Each row was made from one walk, in order. Every step used is in the known rows, and no mark comes twice. Write each row's walk.
(in the rows, 128 means zero)
Known rows
sero kodi dugupok zagav pidug lafuz: [141  87 122 113 132 162  61 113  97 159 168 126  78 123 176 146  99 201
 122  79 181 101 201 127 117]
dugupok zedem: [139 196  55  82 138 130 132 146 132 129 143 164 111 100 109 138 115 121
 119 114 104 172 126 113  98]
dugupok zagav deva: [130 104 118 164 128 118 144 120 170 131 149 143 105 123  96 144 112  99
  80 103 140 146 124 121 103]
dugupok zagav rize lafuz: [122 112 148 147 121  80 114  94 137 159 101 144 114  79 128 143 113 122
  77 174 120 150 126 141 124]
dugupok zedem deva zagav sero kodi: [140 111 175 133 177 139 157 123 165 161 105  75 124 171 110 111  73 110
 101 153 123  96 115 100 159]
pidug lafuz: [143 160  40 133 148 119 112 110  71 135 170 156 148 110 127 153 140 108
 146  69 112 145 137 146 112]
deva zagav sero: [147 148 147 155 126  82 154 120 138 113 145 101 120 153 116 147 157  88
 150 137 101 124  84 136 163]
dugupok zagav sero kodi: [ 99 132 117 119 152  98 108 136 142 172 155 114  85 126 147 140  99 151
  51 147 130 163 125  81 145]
rize zagav sero kodi dugupok zedem reli: [112 105 113  98 123 175  86 154 122 119  60  73 145 106 164  76 121 155
  98 205 127 110 146 124 141]
sero kodi dugupok: [ 98 165  96  77 125 161 105 182  92 152 149 140 140  94 154 133 118 195
 149  82 139 126 154 112 125]
zedem reli: [140 140  64 143 133 127 155 134  91  91 157 165 163  59  83 109 144  88
 123  99 104 149 131 138 135]
sero kodi dugupok zagav: [ 84 136 115  95 110 168  82 182 133 160 144 165 111  91 141 138  97 199
 116 116 163 136 160  99 122]
zedem deva zagav: [152 113 157 182 134 133 185 126 154  98 159 147 170 124  60 135 127  74
 182 101 105 107 103 138 151]
sero zagav: [ 72 157  92 129 130  90 136 121 137 113 161 169 161  97 127 139 161 141
 129 116  77 165  87 113 115]
sero kodi: [ 96 170  74  94 159 135 131 158  96 166 153 137 165  95 120 135 123 153
 117  82 101 166 109 100 136]
pidug zagav deva: [154  80  89 149 130 153 156 123 117  93 118 133 149 193 108 125 173  88
 150  85 141 124 148 123 110]
zagav dugupok zedem reli: [148 152  57 101 136 163 128 126  84 151 138 132 112  70  94 113 131  48
  72 134 149 151 123 171 106]
kodi sero zagav deva zedem reli: [124  83 223 201 116 106 146  64 159  97  62 159 204 142 108  80 158  94
 163 154 116 109  89 160 134]
dugupok zagav: [116 151  85 132 115 118 122 135 151 122 176 188 104  88 102 149 118 116
 107 118 121 171 124 119 112]
deva zagav sero kodi dugupok zedem: [122 149 166  88 123 150 101 169 138 159  85  80 105 163 162 123 104 172
 141 156 145  90 127 111 155]
kodi sero zagav: [ 83 167 131 133 102  80 134 108 149 106 152 196 155 101 154 125 159 176
 141 128  96 169  99 117 108]
deva zedem reli: [155 142 121 156 129 137 133 110 100  94 116 167 182  92  69 108 146  52
 186 129  98 133 107 161 145]
zagav deva: [148 137 101 141 139 109 169 127 132 126 150 115 138 133 107 142 139  97
 118  70 129 139 125 128 106]
rize zagav sero kodi dugupok zedem: [100 143 115  65 120 156  76 161 138 141  83  66 117 145 191 117 118 180
 116 186 118 120 135 104 121]
zagav deva zedem reli: [170  99 155 186 139 139 158  95 121 108  89 125 188 125  64 101 141  35
 159 110 119 109 111 166 135]
kodi dugupok zedem deva: [163 155 111 103 114 167 139 160 147 100 160 159  80 114 117 128  78 137
 150 103 155 103 197 126  84]
rize lafuz: [128 180  81 111 138  88 117 107  89 158 135 157 164  55 138 145 153  88
 126 106  87 164 127 137 123]
deva zagav sero kodi: [113 133 156 133 154 107 139 133 126 162 118  80 157 153 132 136 136 128
 128 140 105 121  78 109 184]

Write each row's walk
[152 125 117 134 124 171 134 124 105 151 105 126 147  88  71 111 151  20
 116 156 139 125  84 191 145] => deva zagav dugupok zedem reli
[ 89  97 164 101 103 156 100 174 143 142 117 123  89 120 146 134  74 232
  98 141 179 117 159 112 129] => sero kodi dugupok zagav rize
[112 160  96 104 165  92 134 139 101 160 151  86 120 134 161 135 121 150
  78 118 111 152 119  93 147] => zagav sero kodi
[116 153 120  88 123 119 106 167  93 146 150  86  96 138 188 139 114 190
 109 112 154 118 161 101 136] => zagav sero kodi dugupok
[155 120 121 138 124 105 133 106 155 101 200 148  56 104 118 154 128 127
 103 110 126 155 144 120 115] => dugupok zagav pidug
[149  84  99 128 116 139 156 130 107  63 114 133 128 179 115 128 157 136
 161 137 141 133 147 130 126] => pidug zagav rize
[119  93 211 137 119 176  80 140 163 171  81 124 131 158 124 131  93 144
 156 123 174  94 139 126 125] => sero kodi dugupok zagav deva zedem
[117 137  81  78 127 198 102 180  94 140 105 150 147  75 125  84  97 172
 115 120 152 123 171 118 127] => sero kodi dugupok zedem reli
[ 83 113 139 134 127  76 154 110 150  97 130 123 134 129 133 139 139 173
 105 145  91 149  90 125 119] => sero zagav rize
[ 88 121 187 142 108  43 128  70 136 143  77 152 159 101 186 119 149 182
 107 180  93 145 106 142 123] => kodi sero zagav rize lafuz
[126 113 175 115 134 202 132 175 158 147 104 128 155 134 100 111  73 156
 172 123 149  75 144 118 140] => sero kodi dugupok zedem deva zagav
[151 111 184 172 129 124 121  95 182 136 111 144 127 152  83 145 118  60
 144 128 128 129  99 143 116] => dugupok zagav deva zedem
[123 177 112  58 132 142  95 168 114 156 120  91  72 144 192 126  85 196
  96 139 152 125 169  97 119] => zagav sero kodi dugupok zedem
[151 120  78 127 127 111 136 117 101  80 147 129  97 194 147 135 175 105
 136 133 126 142 155 108 129] => pidug zagav sero
[ 93 131  86 113 139 143 121 102 107 153 124 143 141  74 110 104 150  80
  57 167 123 155  92 160 106] => sero zagav dugupok zedem reli
[113 129 182 122 118 132 114 166 118 147 114  82 127 158 161 133 129 169
 162 132 146  84 121 122 171] => deva zagav sero kodi dugupok
[161 128 169 138  99 180 148 159 170 100 127 153 118 133  86 122  92 116
 192 126 148  77 156 137 124] => kodi dugupok zedem deva zagav
[105 138 122 120 109 129 117  94 119 141 111 168 131  87 140  89 150 109
  73 184 136 155 105 163 102] => kodi sero zagav dugupok zedem reli
[145 116 167 164 127 135 128  92 169 106  72  94 201 159  96 127 170  52
 201 149  78 116  66 160 121] => rize zagav deva zedem
[137 112 168 158 114 107 170 130 147  97 104 110 147 146  87 143 139 121
 170 139 109 114  75 154 156] => deva zagav rize
[163 143 165 154 140 120 147 101 141 125 111 118 155 159  93 142 137  60
 174  93 115 116 101 151 119] => zagav deva zedem
[101  92 150 130 120 164 102 167 151 169 125 120 114 125 134 130  89 183
  92  94 187 111 161 106 113] => sero kodi dugupok zagav deva
[161 104 180 187 141  90 191 107 160 100 161  94 117 163  99 136 120  70
 145 133 116  94 114 132 163] => zedem deva zagav sero
[142  85 118 135 126 116 129  97  80 113  74 134 160 148 142 126 167 108
 141 152 119 131 154 144 126] => pidug zagav rize lafuz
[189 103 138 170 144 114 137  74 100 114 158 110 133 147 118 151 162  92
 193  76 112 100 120 170 146] => deva zagav pidug lafuz
[173 117 194 150 107 135 151 138 172  99 130 102  70 174 129 124  84 114
 160 158 156  62 163 136 132] => kodi dugupok zedem deva zagav sero
[121 106  89 111 158 139 121 136  86 132 123 105 132 193 161 122 157 141
 112 132 131 139 147  85 151] => pidug zagav sero kodi
[ 90 158 143 120 104  89 118  96 122 147 165 156 122 107 165 139 176 136
 108 139 129 162  86 158  97] => kodi sero zagav dugupok
[120 102 112  92 119 157  99 160  80 111 121 109 108 198 188 119 149 182
 149 127 172 103 186 100 134] => pidug zagav sero kodi dugupok
[170 104 101 145 142 111 105  71 117 124 192 149  65 119 134 160 128 116
 113  87 135 137 167 142 110] => dugupok zagav pidug lafuz
[ 95 123 174 143 100  63 153  99 158  91 118 152 131 139 160 121 138 207
 124 162 112 151 101 128 114] => kodi sero zagav rize
[143 129 141  87 147 148 129 156 136 143 139  88  70 155 168 119  53 173
  86 134 165  94 196  93 115] => zagav sero kodi dugupok zedem deva
[124 148  98 133 123  86 131 113 137  93 138  83 129 131 149 138 172  96
 125 167  73 151  93 129 129] => rize zagav sero
